Each row was made from one walk, in order. Every step used is in the known rows, and no mark comes twice. Write each row's walk.
Known rows:
bofa, vevap, bitu, nusav, dekod: 23.3  26.5  2.4  -11.4  -16.2  14.0  -11.5  37.2  38.3  22.9  24.8  -21.6  5.5  -20.7  15.3  -4.6  30.9  30.1
bitu, nusav, bibupa, vevap: 22.1  12.7  3.5  14.1  -18.3  24.6  5.3  25.4  23.6  10.6  -2.2  -16.3  7.6  18.5  15.6  -33.4  30.1  -8.2
tinaz, bofa: 8.8  21.8  5.6  30.3  -21.9  7.3  -4.5  4.6  9.6  -8.7  3.8  -36.0  4.1  18.1  32.7  -49.8  41.6  -33.6
bibupa, tinaz, bofa, vevap, bitu: 22.2  33.5  8.9  18.9  -26.0  13.2  1.6  13.6  4.2  14.5  -9.7  -38.3  3.4  -7.1  29.6  -24.1  37.4  -14.1
vevap, bitu, nusav: 12.0  25.3  9.5  10.8  15.0  8.1  3.8  47.0  52.7  17.8  15.2  -29.1  10.5  -0.3  17.0  -22.7  40.2  -6.2
vevap, bitu: 17.8  35.4  6.8  9.2  17.8  -1.6  17.3  29.5  25.7  10.6  37.9  -34.8  15.7  -11.4  24.9  -33.4  49.3  -15.8
vevap, bibupa, tinaz, dekod, nusav: 16.0  41.3  0.8  15.0  1.2  7.7  23.7  37.5  -19.4  -14.1  26.6  -40.2  10.4  12.5  10.2  -45.0  39.6  -0.8
nusav, bitu: 16.9  13.7  3.6  22.7  0.6  -18.6  6.1  11.3  0.9  1.9  46.1  -18.8  5.5  -3.3  35.8  -61.8  31.8  -28.4
bibupa, vevap, bitu, nusav: 27.3  32.0  0.2  17.5  -17.5  9.3  4.5  30.8  -1.1  14.9  -8.2  -20.7  22.2  -10.9  19.1  -11.4  35.1  19.2
dekod, nusav: 20.2  19.8  8.5  -4.6  26.3  29.2  10.9  26.0  39.9  -7.3  9.9  -13.5  16.3  23.5  22.7  -44.4  39.5  -8.2
vevap, bibupa, nusav: 10.0  40.7  2.2  15.5  -17.7  -2.9  35.7  35.9  -9.7  -27.5  39.7  -31.6  22.8  5.7  5.4  -54.6  24.3  -15.4
bofa, vevap, bitu, nusav: 24.5  31.0  4.5  -9.6  -20.2  19.1  -6.2  30.4  46.3  37.3  11.6  -19.9  11.0  -15.6  11.0  -6.0  29.3  32.2
bitu, nusav, bibupa, tinaz: 17.9  10.8  9.5  14.5  -5.6  26.2  10.1  31.6  35.7  10.9  7.2  -20.8  1.6  19.1  15.9  -40.2  33.2  -26.7
bofa, vevap, bitu, nusav, bibupa, tinaz, dekod: 27.8  31.3  2.5  -6.2  -17.7  25.0  -6.4  28.7  35.2  40.8  9.9  -28.9  4.0  -10.8  13.1  -5.4  34.8  30.6
bitu, nusav: 9.7  7.1  7.2  20.7  -0.3  21.9  1.2  43.0  40.2  10.4  21.0  -9.2  10.2  12.2  6.8  -38.8  33.1  -7.6
bofa, vevap, bibupa: 25.9  42.1  -0.9  -7.9  -40.6  7.0  12.2  16.9  0.8  11.8  31.3  -23.5  14.4  -12.3  5.5  -27.4  24.9  28.2
tinaz, bofa, vevap, bitu: 16.2  33.0  5.1  10.2  -35.8  9.9  -16.4  5.2  27.2  15.2  -14.0  -40.5  1.5  3.4  31.3  -21.2  34.3  -1.0

Which walk is each row?
14.3  27.6  11.5  11.1  4.7  11.2  1.8  34.6  51.0  16.1  -11.7  -44.3  0.5  13.0  28.7  -23.1  38.6  -23.8 : vevap, bitu, nusav, bibupa, tinaz, bofa
16.4  25.7  7.0  12.2  17.2  14.9  4.9  42.4  42.5  20.4  11.7  -40.0  1.7  6.4  21.5  -23.7  46.0  -11.5 : vevap, bitu, nusav, bibupa, tinaz, dekod
26.0  27.6  -2.2  14.7  -13.5  5.4  -0.6  36.8  -9.3  0.5  3.9  -22.3  17.1  -15.2  23.0  -9.4  37.0  17.6 : bibupa, vevap, bitu, nusav, dekod
11.1  11.6  0.9  17.2  4.3  7.0  16.7  41.6  -10.9  -42.8  76.8  -16.7  15.9  -12.7  20.7  -52.7  35.8  -28.8 : bibupa, nusav, dekod
15.6  26.3  9.3  5.2  12.4  10.2  7.9  37.8  53.7  17.2  11.3  -36.1  5.8  7.1  22.6  -27.0  40.5  -16.9 : vevap, bitu, nusav, bibupa
16.4  26.2  3.6  14.5  -42.7  14.0  -14.5  -0.4  15.0  9.1  -6.6  -31.9  1.9  7.4  28.3  -31.0  32.9  -2.8 : tinaz, bofa, vevap
35.6  36.7  -0.2  5.3  -14.0  8.1  24.2  -1.1  -9.2  4.3  12.9  -35.7  13.1  0.4  32.7  -36.8  43.6  -19.4 : nusav, bibupa, vevap, bitu
15.5  9.0  7.4  11.8  -2.8  24.1  6.5  29.3  42.1  8.9  15.7  -19.1  3.0  22.8  14.8  -44.5  33.5  -22.8 : bitu, nusav, bibupa
13.7  36.2  2.4  11.1  -51.0  6.4  -9.6  4.1  7.9  0.0  -11.6  -40.5  2.5  11.8  24.3  -31.5  27.2  1.2 : tinaz, bofa, vevap, bibupa
9.3  36.6  2.1  16.4  -19.0  -16.2  28.3  32.7  -10.5  -25.5  36.8  -32.9  18.2  5.9  14.2  -58.3  17.2  -18.0 : vevap, bibupa, nusav, bitu
18.1  23.7  7.9  16.8  -23.7  14.6  -10.0  28.2  9.2  4.7  -9.1  -36.9  -4.0  -5.0  30.6  -17.9  35.2  -11.4 : bibupa, tinaz, bofa, vevap, bitu, nusav, dekod
28.3  24.7  1.7  17.8  4.7  20.1  25.2  5.4  -13.0  3.5  43.7  -37.9  1.7  8.2  27.8  -55.2  54.9  -35.5 : nusav, bibupa, tinaz, dekod
22.5  28.6  7.7  22.0  -30.9  17.5  2.5  10.0  -3.1  11.1  -3.9  -32.1  4.1  -4.1  27.7  -30.6  36.4  -15.8 : bibupa, tinaz, bofa, vevap
21.8  18.6  2.6  24.1  21.1  21.4  6.2  29.6  -7.5  5.2  27.2  -26.0  5.6  6.7  24.9  -43.7  49.7  -7.6 : bibupa, tinaz, dekod, nusav, bitu
28.8  25.4  10.4  -14.2  2.6  37.7  6.3  8.1  39.4  -1.4  -25.4  -30.3  3.2  32.8  34.2  -36.3  34.2  -15.8 : dekod, nusav, bibupa, tinaz, bofa, vevap
15.3  42.0  -1.1  23.5  -7.1  0.2  27.1  34.9  -32.5  -12.0  40.3  -41.3  10.7  3.5  8.5  -48.4  42.3  -5.9 : vevap, bibupa, tinaz, dekod
10.9  30.8  0.8  10.4  -48.6  4.9  -13.2  14.5  0.3  -19.2  -1.0  -41.2  0.4  7.6  26.3  -30.7  23.9  -2.0 : tinaz, bofa, vevap, bibupa, nusav, dekod
32.4  25.3  4.8  -10.8  9.7  31.8  15.0  9.1  23.0  -7.3  -13.1  -20.9  14.4  29.4  30.7  -39.3  36.9  -8.0 : dekod, nusav, bibupa, vevap
19.3  13.8  8.4  -2.6  23.3  10.7  0.9  21.2  38.4  -4.5  4.1  -15.2  9.2  23.7  35.8  -49.2  29.5  -13.1 : dekod, nusav, bitu
15.8  28.5  6.6  6.8  -38.3  15.5  -20.4  7.1  40.7  16.8  -28.2  -43.1  -4.1  14.5  32.0  -18.6  30.4  -3.3 : tinaz, bofa, vevap, bitu, nusav, bibupa
7.2  -2.1  3.0  15.0  7.7  13.3  -9.3  55.5  23.3  -18.0  46.8  -12.6  -0.4  3.9  16.4  -36.2  37.1  -10.8 : bitu, nusav, dekod
